Every row comes from one small tree of marks. The marks that hang from a mark follow it in brackets, in alphabetical order. Every link used is in the known rows. Which tree was each row made from?
(in the rows, 128 means zero)
Known rows:
sagam{gisizat safev{basik tebam vazef}}: [ 62 156  85  89 133 155 189 150 125 149 189 169 150 179 206 122 156 130
  91 130 157 150 176 111  54 132 151 162 160 140  99  92 138 122 128 107
 111 168 137 122 136]
lesu{safev{pigu{gisizat{sagam}}}}: [ 84 102 153 123 133  92 119 115 103 100 139  99  92 161 165  85  90 116
  60 155 152 107 145 110  94 134 134  77 140 157 150 106 126 113 104  98
 124 152 109 161 178]
tebam{kufi}: [130 139 143 144 117 107 118 128 102 112 109 112 121 104  98 134  95 109
 128 132 117 128  95 148 148 121 120 120 143 121 129 158 139 146 114 121
 128 132 123 129 151]
lesu{safev{vazef{gisizat{pigu sagam}}}}: [ 82 116 139 126 170 115 107 136  88  94 162 119 137 177 141  77 106 120
  77 136 169 147 142  85 108 158 142  55 146 142 138 121 102 100  86 116
 121 142 117 139 130]
tebam{kufi{vazef} safev}: [146 153 120 169 115  99 132  93  96 106 108 129 118 111 111 120  80 113
 117 148 143 161  91 157 145 135 144  81 172 164  91 173 108 156 111 106
 136 138  98 121 154]
gisizat{sagam}: [ 97 143 146  86 103 126 114 148 143  97 118 114 132 123 107 100 108 150
 157 146 127 146 115 107 111 155 111 115 143 123 144 160 120 106 104 104
 130 138 145 140 115]
kufi{tebam}: [151 102  94 138 104 144 107 148  99 150 120 135 152 109  93 122 109 119
 131 155 134 105 133 157 116 156 122 127 136 118 121  96 128 124 136 162
 122 134 132 127 122]
pigu{gisizat{sagam{safev}}}: [ 85 121 141  66 105 126 147 133 134  90 160 128 126 145 139 116 115 129
 138 162 132 131 139 131  84 120 120 122 148 150 141 121  96 118 153  96
 113 149 132 160 148]
tebam{kufi safev{basik pigu vazef}}: [106 151 121 186 169  76 130  93  80  89 146 106  85 148 201  46 107 118
  65 122 133 192 125 139 105  99 172  95 177 135 104 104 138 135  86  64
 139 191 111 136 188]
lesu{safev{pigu{gisizat} tebam vazef}}: [101  94 135 140 191 123 119 110  66 145 160 117 108 190 222 104 126  85
  23 137 158 114 173 137  95 129 170  80 153 164 130  58 155 131  82 124
 112 175  93 153 201]
safev{basik tebam}: [114 148 104 123 153 131 167 131 121 136 145  99 124 146 175 104 149 140
 112 124 113 152 160 144 102  77 141 134 134 117 122  91 161 130 120 129
 122 170 136  98 138]
safev{basik pigu{gisizat} sagam tebam}: [ 62 140  94 118 157 101 138 148  76 106 158  83  99 180 251  83 130 132
  79 156 118 147 189 185  84  45 145 137 178 163 116  36 211  93 153 111
 129 220 116 173 168]
kufi{tebam{safev} vazef{gisizat}}: [137 114  65 165  94 138 121 140  70 124 141 161 167 136  95 111  82 119
 127 170 175 136 116 159 117 186 137  81 163 187  74 105 110 108 144 169
 126 133 127 124 108]
gisizat{pigu sagam{safev}}: [ 75 174 125  47 139 124 101 145 122  99 130 145 161 144  92  89 119 179
 126 143 159 165 135  76 112 117 130  89 135 118 145 129  88 120 104  86
 125 154 132 146  94]
sagam{gisizat{pigu} safev{basik tebam}}: [ 63 181  86  52 135 134 170 145 122 144 178 170 169 169 166 120 142 167
  90 134 173 154 161  97  74  84 150 138 141 140 109  93 141 128 144 109
 109 168 136 117 103]
kufi{tebam vazef{gisizat{pigu}}}: [109 104  59 149  99 147  88 158  44 141 141 175 190 148  67 144  94 116
 107 168 177 136 117 154 135 177 144  97 150 171 109  83 116  87 146 187
 119 133 141 139  90]
kufi{vazef{gisizat{sagam} safev}}: [ 68 146 100 115  78 118 104 151 115  83 147 147 148 164 124 122  98 138
 131 169 162 148 112  99 130 178 137  74 168 163 127 147 119  94 137 123
 134 126 145 146 101]
gisizat{pigu}: [116 139 119 102 162 120  94 121 102 128 136 144 156 146 118 122 134 150
  98 126 146 160 124 112 143  92 153 102 129 126 139 107 121 124 126 127
 122 144 127 136 104]
tebam{kufi{vazef{safev}}}: [118 140 113 159  92 101 104 119  96 108 107 131 120 121 109 150  92 104
 107 159 136 136 101 144 157 140 141  95 169 135 128 163 124 147 124 120
 133 125 115 135 151]
dapomav{vazef{gisizat safev{basik}}}: [ 90 147  91 133 157 109 138 134 114  93 207 128 148 164 194 105 156 153
 126 154 139 158 133 101 122 111 162 100 142 133 136  76 118  90 162 106
 137 128 157 131 139]
gisizat{sagam{safev{basik tebam vazef}}}: [ 75 162 116  81 141 147 151 153 129 108 148 119 132 157 154  79 140 149
 128 139 131 167 169 104  76 137 130 123 153 113 131 112 107 117  85  85
 123 177 139 128 134]
tebam{safev}: [150 150 128 128 148 112 139  96 138 110 135 124 120 126 155  84 116 147
 128 129 141 150 126 116 117 111 140  88 142 147  94 141 116 149 128 102
 133 138 104 117 133]
safev{pigu}: [101 132 130 137 141 112 101 128 102 136 125 137 113 147 161 109 125 129
  88 122 144 125 128 118 125 130 144 126 128 143 131  90 164 116 102 116
 133 152 129 152 147]
tebam{safev{sagam vazef{dapomav}}}: [134 133 118 146 156 113 125 126 130  81 160 101 133 160 210  71 105 148
 126 133 140 166 161 114 116 137 164  83 201 137 100 122 113 109 115 102
 138 163 100 163 132]
kufi{vazef{safev}}: [112 130  90 144  97 122 109 118 119 121 124 148 127 151 140 144 125 123
 100 163 149 138 135 123 142 157 154  97 161 146 127 128 107 125 146 126
 133 122 119 136 132]
basik{safev{pigu vazef{kufi}}}: [109  98 107 157 163 131  55 129  88 115 166 154 104 173 164 115 136  89
  59 116 150 129 121 158 134 183 160  96 151 138 125  66 119 129  89  89
 101 145 133 159 150]
vazef{dapomav gisizat safev{sagam}}: [ 83 144 118 109 102  88 111 188 148  31 190  86 157 183 197  83  75 175
 150 148 152 112 139  49 137 130 148  54 191 127 137 124 160  86 159 137
 136 133 140 179  85]
sagam{gisizat safev{tebam vazef{dapomav}}}: [ 85 136 111  76 119 166 167 163 137 149 193 176 183 181 197 149 126 135
 104 124 173 122 160  80  78 174 167 137 172 140 110 108 139 122 104 135
 104 150 138 143 122]
safev{vazef}: [117 107 120 148 157 146 116 124 102 136 150 145 132 155 166 124 149 104
 101 120 129 152 146 132 118 152 155 132 152 125 128 104 114 116 106 123
 125 142 126 143 146]
vazef{kufi safev{sagam}}: [127 157  97 136 169  88  46 145 116  73 144 105  97 135 163 102  98 122
 117 134 139 121 121 100 170  87 114  82 177 127 133 152 142 136 162  94
 138 151 111 173 110]
lesu{safev{tebam{kufi{vazef}}}}: [134 130 130 155 142 120 136 120  84 143 105 102 119 130 116 136  88  97
  78 146 147 104 133 141 135 138 130  71 144 150 119 146 132 158  79 142
 120 137  92 109 166]
kufi{tebam vazef{gisizat}}: [118  93  66 166  77 152 111 163  60 141 134 163 172 136  73 148  94 105
 127 168 164 120 118 168 124 198 127 113 151 172 101  96 121  92 146 189
 121 123 144 133 106]
lesu{safev}: [129 115 141 146 140 110 137 114 125 123 122 100 104 136 128 107 107 115
  87 137 144 103 146 111 118 136 121  83 122 134 134 136 105 139 109 122
 126 123 101 119 153]
safev{sagam vazef{gisizat kufi}}: [ 96 128  96 164 194 122  72 178  62  80 177 123 128 165 167 106 104  90
 122 115 145 149 123 136 145 135 114 114 186 162 112 125 144  85 138 120
 132 160 126 187 105]
gisizat{pigu sagam{safev{basik tebam}}}: [ 65 187 112  43 156 128 127 145 116 105 141 126 157 156 119  76 134 188
 116 141 149 181 156  85  97  84 138  95 138 114 139 105 110 118  98  86
 120 181 138 125  98]
safev{basik pigu tebam{kufi}}: [ 89 158 118 146 157  98 136 132  73 130 126 100 105 145 182  89 120 126
  70 121 121 151 136 148 112  71 151 127 146 128 125  81 206 133  79 109
 128 197 135 122 171]
kufi{vazef{dapomav safev{pigu}}}: [ 95 117 102 154  84 106 103 130 127 103 142 138 137 178 174 135 100 143
  75 151 164 129 139  83 148 174 193  81 181 138 147 102 121 101 110 131
 133 137 136 166 134]
sagam{safev{basik vazef{dapomav kufi}}}: [105 128  94 162 172 123 153 141 124  95 187 120 117 170 163  97 132 125
  93  96 137 155 164  76 113 129 156 131 158 104 141  93  64 116 110  92
 118 164 144 147 140]

Which tree is each row?
[ 65 151 131  89 132 133 110 151 115 109 135 145 125 158 146  83 126 141
 113 136 151 152 148  89  88 170 132 114 150 129 139 112 108 108  78  76
 130 163 135 162 141] : gisizat{sagam{safev{pigu vazef}}}
[ 68 174  98  82 151  87  71 167  96  58 171 126 154 179 174  79 112 167
 121 155 165 143 136  82 140  81 136  52 168 143 121 110 165 106 176 121
 137 145 117 168  77] : vazef{gisizat{pigu} safev{sagam}}
[ 72 142  94 145 164 122 154 131 100 124 161 145 101 181 194  78 165 127
  63 114 143 155 187 104  78 123 159 143 138 123 125  51 106 116 105  78
 132 177 126 146 167] : sagam{safev{basik pigu vazef}}
[ 98  96 130 150 139 136 133 163 111  90 197 129 168 186 178 115 113 124
 116 109 148 145 132  83 122 179 175 104 165 131 137 100 125  81 100 149
 119 136 156 160 118] : safev{vazef{dapomav gisizat}}
[ 76 176 138  74 122 128 139 180 104  86 150 127 156 138  99  97  90 144
 164 137 151 126 103  94 106 143 100  89 139 149 115 151 151 123 105 122
 124 144 146 130 105] : vazef{gisizat{sagam{safev{tebam{kufi}}}}}
[122 112 132 160 154 106 107 175 117  61 202 109 155 156 123 119  60 128
 137  88 157 118  76  49 170 147 135  86 153 147 145 148 130  91 119 149
 112 131 173 164  82] : vazef{dapomav gisizat kufi}
[ 61 143 105 114 166 147 151 164  90  99 188 108 146 184 198  71 142 132
 117 127 129 186 157 121  77 124 147 120 164 134 122  82 156  87  90 123
 119 188 159 121 127] : safev{basik tebam vazef{gisizat{sagam}}}
[112 142 122 123 153  86 116 112 104  87 146 110 100 156 218  68 101 140
 102 154 145 145 147 153 102  85 144  87 178 182  91  95 157 121 155  87
 139 177  90 177 158] : tebam{safev{pigu{gisizat} sagam}}
[ 71 181  85 100 145  97 129 178 112  63 180  90 128 178 217  65 121 162
 131 152 138 139 163 108 105  66 126  80 173 138 107  95 196 112 170 123
 137 167 126 135 105] : vazef{gisizat safev{basik sagam tebam}}
[ 79 127 102 139 157 132 105 175  80  91 167 123 142 172 182 101 122 112
 132 136 139 150 153 145 114 145 124 118 181 157 106 107 151  78 138 133
 136 152 121 176 113] : safev{sagam vazef{gisizat}}
[ 88 100 125 181 191 111  71 161  68  87 205 137 141 197 196  99  90 105
  69  82 170 141 104  63 146 169 179  96 169 152 145  81 150  73  73 127
 118 169 165 194 128] : safev{pigu vazef{dapomav gisizat kufi}}
[ 83 169 114  93 156 105  92 158  94 103 173 139 142 186 209  85 120 148
  92 133 170 114 128  72 122 106 156  62 142 154 113  81 218 132 119 133
 128 156 134 140 119] : vazef{gisizat safev{pigu tebam}}
[103 139 122 104 133 120 136 150 115 133 130  99 129 147 173 118  89 124
  97 157 159  93 162 133  99 128 109  94 162 160 105 144 170 126 123 137
 124 146  90 135 132] : lesu{safev{sagam{gisizat} tebam}}
[104 129 122 165  86  88  99 132 101  94 123 121 129 143 136 141  74 118
  89 151 145 130 102 112 162 159 168  82 185 127 146 139 135 124 100 121
 130 138 130 158 153] : tebam{kufi{vazef{dapomav safev{pigu}}}}
[109 137 107 156 172 132 149 129  75 128 151 102 120 153 186 104 142 100
  92 120 107 174 151 166 108  96 160 134 169 108 121  91 154 133  86 117
 120 188 130 112 172] : safev{basik tebam{kufi} vazef}
[ 75 164 125 113 164 109  82 177  90  68 171 138 124 147 100  86  77 127
 133 106 170 130  80  62 132 143  93  92 135 168 128 150 134 103 109  95
 123 152 160 166  93] : vazef{gisizat{sagam{safev{pigu}}} kufi}
[ 64 114  98 132 136 127  78 168  83  87 169 140 123 192 189  95 132 112
  91 143 153 129 147 174 107 186 145  94 171 159 104  51 153  98 115 104
 115 150 124 178 133] : basik{safev{pigu sagam vazef{gisizat}}}
[ 64 178 121  74 129 124 144 153 125 108 131 115 120 152 151  68 128 167
 118 140 140 149 158  94  76 122 124 118 138 123 132 104 137 117  85  81
 129 182 142 135 135] : gisizat{sagam{safev{basik pigu tebam}}}
[108 145 133 158 140  59 147  84  92  72 150  94  77 137 189  60  90 125
  79 142 125 170 110 153 101  61 157  95 167 156 108 108 146 141 132  66
 131 186 111 140 190] : tebam{kufi safev{basik pigu{gisizat}}}
[108 120 119 159 156 127 160 142  96 108 173  82 141 169 203 104 120 122
  90 115 110 171 154 127 116 115 184 121 188  94 143  85 146 116  72 128
 115 186 146 126 159] : safev{basik tebam{kufi} vazef{dapomav}}
[ 90 136 119 106 139 117 140 129 107 126 153 154 109 163 165 116 135 123
  88 132 151 110 155 118  94 110 142 129 126 156 123  70 124 138 140  99
 121 155 113 162 163] : sagam{safev{pigu{gisizat}}}
[131 130  83 146 151 103  47 167  80  78 182 136 139 141 117  94  78 110
 123 135 166  99  88  85 155 125 116  62 153 140 123 124 148 129 165 141
 120 135 146 151  87] : vazef{gisizat kufi{tebam} safev}
[113  91  66 157  57 127 104 171  98  98 163 140 182 164 119 130  73 135
 121 176 174 107 129 103 139 205 167  68 184 144 127  94 116  86 145 187
 120 124 151 152  95] : kufi{tebam vazef{dapomav gisizat safev}}
[151  72 103 182 159 142  77 149  89 116 175 126 152 151 142 122  95  97
 100 110 144 131 125 104 151 181 165 113 179 110 148  98  97 101  95 147
 112 155 151 169 125] : safev{vazef{dapomav kufi{tebam}}}
[140 174 131 142 138  80 119 117 106  78 110  88 108 103 141  81  72 134
 144 148 128 149 108 156 135  90 113  82 181 145  88 173 148 153 130  91
 144 154  84 143 143] : tebam{kufi safev{sagam}}
[ 51 131 107 149 171 114  82 177  52  97 162 134 130 192 216  81 121 114
  92 131 157 148 155 133 110 146 142 117 182 171 110  70 186  67 114 120
 142 174 121 200 135] : safev{pigu sagam vazef{gisizat}}
[118 153  87 122 170 128 133 117 119 132 178 120 141 153 209 119 170 154
 112 157 123 156 157 120 126  93 174 108 146 115 137  65 125 119 137 106
 133 147 140 117 161] : dapomav{vazef{safev{basik tebam}}}
[ 60 178 114  58 137 113 125 143 128  87 140 125 145 151 107  68 128 187
 119 143 148 186 148  79  96  97 133  98 137 108 151 115  82 109 111  73
 126 170 141 137  97] : gisizat{pigu sagam{safev{basik}}}
[151 149  93 132 213 131  75 118  96 137 180 137 145 138 179 143 143 123
 111 134 141 134 113 111 172 102 161  91 151 132 137 103 124 136 126 108
 126 138 137 139 148] : dapomav{vazef{kufi safev{tebam}}}
[ 70 164 106  54 115 130 139 142 130 141 163 192 172 156 131 139 124 155
 101 136 186 135 134  84  93 121 139 130 136 147 113 124 119 128 153 109
 114 134 129 141  95] : sagam{gisizat{pigu} safev}
[ 50 172  94  78 117 129 179 152 122 150 169 164 135 171 202 109 134 150
  77 129 168 128 163 102  60 113 142 157 141 157 102  83 178 121 127 101
 117 174 140 129 135] : sagam{gisizat safev{basik pigu tebam}}
[112 139 100 121 185 156 107 160  77 140 139 118 144 164 208 120 143 111
 117 136 127 145 179 168 117 122 140 127 185 138 101  92 176 115 106 139
 129 179 102 155 136] : safev{sagam tebam vazef}
[104 143 126 132 174 105 110 143  83 133 111  85 103 158 186  87  99 125
  65 144 157  94 173 129 113 115 124  76 151 157 115  94 184 127  88 125
 134 170  82 149 159] : lesu{safev{pigu sagam tebam}}
[ 86 136 111  97 162 117 103 152  68 129 143 110 120 169 229 114 118 122
  92 155 136 115 165 176 107  78 140 120 175 179 110  60 220 109 137 132
 126 197 102 185 160] : safev{pigu{gisizat} sagam tebam}
[121 148 118 136 131 137 128 151  68 141 124 134 153 132 112 158  97 105
 124 136 141 127 102 158 144 133 133 105 153 159 103 138 175 143  99 161
 118 145 126 116 133] : safev{tebam{kufi{vazef{gisizat}}}}
[ 59 167  89 118 120  79 126 170 123  41 179  90 117 174 198  57 114 159
 133 158 136 144 156 100 108  83 121  84 170 134 119 108 163  93 187 109
 144 150 131 151 101] : vazef{gisizat safev{basik sagam}}
[111  86 112 151 142 137  89 160 117  74 209 135 143 181 147 122 109 105
 107 109 150 127 108 124 140 204 160  79 163 135 132  92  97 113 102 119
  91 124 158 152 113] : basik{safev{vazef{dapomav gisizat kufi}}}
[127 141 123 126 164 119 129 143 104 125 115  77 114 141 163 103 102 123
  98 149 141  98 173 138 119 111 108  77 151 146 113 125 156 138 111 134
 131 150  80 130 143] : lesu{safev{sagam tebam}}
[150  99  96 150 127 135 118 144  96 110 170 132 168 146 148  77  90 132
 128 141 157 137 136 119 105 170 162  81 172 134 100  87 117 112 115 154
 121 148 132 138 117] : kufi{tebam{safev{vazef{dapomav gisizat}}}}
